Each row comes from the steps of one path. Every step used is in the known rows, and no mark comes twice. Write the path behind each row, first mark first.
Known rows
U/A/X/H: [ -6 -51 -24   7   9 -13  45 -55   3  11 -37   3 -11   8  11   0 -10  12
  14 -11  60]
P/N/H: [ -4 -43   3   5  -6  -5  -4 -50  20 -16 -59  18  10 -10 -45  13   9   0
   4 -15  40]
X/H/U/A/N: [-10 -32   1 -12  11 -19   6 -18  14  11 -23   2 -13  -8  -8   9 -10   5
  18 -20  55]
E/H/U: [-17 -36  72 -12   3  -2  -3 -41   9 -20 -18  12   1 -31 -33  21  -8  -2
   3 -24   6]
N/A/E: [-15   0 -36 -38 -26 -15  19 -27  41   8  16   6 -14 -19  -2   9   7 -12
  -1 -11  10]
P/N/A/X/H: [-19 -38 -21  22 -11 -14  49 -65   5   4 -21   4 -11   9   2   2   2   1
   7  -4  53]
P/N/H/X/A/E: [-17 -15 -15 -30   6 -28  26 -40  35   7  -4   1  -9 -27 -12   6   0  13
   1 -19  39]
X/H/U/A/N/Z: [ -4 -12 -16  25  58 -17  -4  -9  15  -8 -34  18 -19 -18 -12  13  -6  -8
  12  -8  28]
N/A: [-36  -6 -29  -1 -34  -1   5  -6  15  14  26  25 -14 -21 -10  21   7 -15
   1 -10  -6]
X/H/U/A: [-25 -56  26 -22   9  -7  -9 -39  15  20 -25  20 -13  -9 -24  17 -14   9
  18 -32  39]
E/H/X/A/N/P: [-14  -4 -29   2  19 -17  15 -10   4  -3   5  15 -19 -39  58  13  50  -1
   3 -10  41]
A/N/H/U: [-15 -26  68 -15  -9 -16   3 -10  20 -14 -44  17  -3 -22 -70  23   3 -16
   1 -26  38]
Z/N: [-19 -54 -23   8  22  -1  -5  23  14 -15  -1  -3   9 -11   8  22   4   5
  23  -5 -23]
P/N: [ -4 -19  -3   7  10  -6  -3 -47  21 -23  -1   0  13   3   5   7  -2  16
  10 -14  32]
A/N: [  5   2 -23  -1   8 -16  13   8  13 -10  -2  -6  -2  -9  11   6  -2   2
  10  -9  35]
X/A/E/H: [-18 -38 -18 -11  15  -5  14 -68  11   2 -14  -4  -4 -37  13   1  -3  10
   5 -16   6]
E/H/X/A/N/Z: [ -7   2 -31  39  62 -18   8  -1   6 -12 -14  14 -17 -39   3  13  -5  -1
   5   0  10]
U/A: [-11 -38 -30 -22   9   0  -6 -16  17  20  -9  17  -7 -10  10  13 -16  14
  17 -23  21]
U/A/E: [  2 -22 -36 -52   5 -14  11 -34  42  11  -8   0  -9 -12  12   4 -10   9
  11 -20  28]
N/A/X/H: [-19 -35 -23  17 -12 -14  51 -50   3   8 -19   7 -15   3   1   4   1  -2
   6  -5  47]
H/U: [-21 -12  70 -20   0  -9  -1  -3  19 -17   0  14   0 -16 -40  24  -6  -5
   3 -29  17]
E/H/X/A/N: [-17 -11 -20   8  16 -24  23  -5   0   8   7  -3 -12 -33  11   8  -7  15
   8 -10  35]
P/N/H/U: [-20 -36  78 -11  -8 -11  -5 -37  24 -21 -44  20   4 -16 -73  24   3  -9
   1 -28  36]
Z/N/A/X/H: [-24 -50 -28  22  -7 -13  49 -41   3   7 -21   3 -13   4   3   8   4  -2
  11  -1  35]
E/H/X: [ 26 -33   9 -15   4  -5  10 -39   4 -19  -8  14   2 -50  10  22 -23  23
   4   4   8]
H/X/A/N/P: [-15   9 -30  -1  17 -21  15   9   9  -2  14  16 -20 -32  55  14  51  -2
   4 -13  46]
H/U/A: [-22 -41  25 -31   5  -5  -8 -16  21  15 -11  21  -9 -14 -19  21 -17   7
  14 -32  24]

Write each row's path
[-43 -39  -8   7  14 -18  13   7   4  18  -1  18 -10 -39 -24  23   0  15
   8 -18  14]  Z/N/H/X/A
[ -4 -36 -13  14   7 -14  49 -48   1  -4 -31  -1  -6   8   7   0  -4   7
   9  -8  55]  A/X/H
[-20 -31  67  -5   1 -17  33 -35  11 -12 -24   7  -7  -2 -37  15  -6  -4
   4 -23  47]  A/X/H/U
[-14 -67 -11   6   3  -2  -6  -1  16 -11 -59  15   7 -21 -43  23  13  -8
  14  -9   2]  Z/N/H
[ -7 -40 -22 -14 -10  -2  11 -89  21  -6 -16   1  -3 -32  10   5   0   1
   2  -4   3]  P/N/A/E/H
[-19 -58  26 -26   7   0  -9 -43  14  13 -24  19  -8 -25 -14  19 -19   9
  14 -28  17]  E/H/U/A
[-21 -24 -41   8 -25 -12  70   6  18   1   9   1 -11  -4  18  16   0 -11
   3   7   0]  Z/N/A/X
[-17 -11 -17 -35   4 -26  27 -25  32  11  -2   4 -13 -32 -13   8   0  10
   0 -20  32]  N/H/X/A/E
[  5 -52 -24 -28  10   0   6 -78  19   1 -31   0  -3 -33  19   3 -12  12
  10 -11   9]  U/A/E/H
[-36 -14 -25   8 -31  -4   2 -37  21   5  23  19  -7 -11  -8  17   9  -7
   3  -8   8]  P/N/A
[-15  -5 -33 -31 -24 -16  17 -50  45   1  14   2  -9 -12  -1   7   8  -6
   0 -10  20]  P/N/A/E
[ 20 -29  -4 -30 -12 -11  18 -52  18 -10  -2  13  -6 -54   8  20 -18  14
  -1   6   7]  N/A/E/H/X
[-33 -27  65  -9  -4 -19   6  -8  16  -3 -37  17  -8 -25 -72  22   5 -14
   2 -31  39]  X/A/N/H/U
[-16 -29 -31   0  22  -3  -5  15  15 -19   1  15  -5 -21  55  23  58  -8
  14  -7   1]  Z/N/P
[  8 -38 -14 -20   8  -1  10 -72  17 -14 -25  -4   2 -33  15   3  -6   7
   5  -8   4]  A/E/H
[ -4 -39   8 -15  -9 -16  62 -35  25   1 -37   6  -7   3  -8  11 -17   4
   4 -13  50]  P/N/H/U/A/X
[-24 -29 -15   9   0 -17  11  -8   9   9 -49  13  -7 -23 -44  10  12  -7
   5 -19  44]  X/A/N/H
[-17  -2 -19 -36   9 -26  28 -19  32  10  19  -1 -13 -29   4   7  -4  14
   2 -19  27]  H/X/A/E
[ -1 -43 -22  -8  -5 -11   3 -19  17   8 -66  17  -5 -19 -37  12   3  -6
  10 -15  47]  U/A/N/H
[-38 -27  -1   8  10 -19  14 -17   6  15  -1  19  -8 -34 -25  18  -2  19
   4 -21  33]  P/N/H/X/A
[ -4 -26   3 -20  -5 -15  64 -14  22   4 -15   4 -10   1   9  11 -22   4
   5 -14  38]  H/U/A/X
[  1 -14 -16  23  57 -12  -4 -13  15 -13 -33  17 -16 -28  -6  15  -9  -8
   9  -5  12]  E/H/U/A/N/Z
[ -8 -35   3 -52   5 -19  10 -50  40  11 -20   3 -13 -11 -12   7  -9   5
  11 -27  42]  X/H/U/A/E
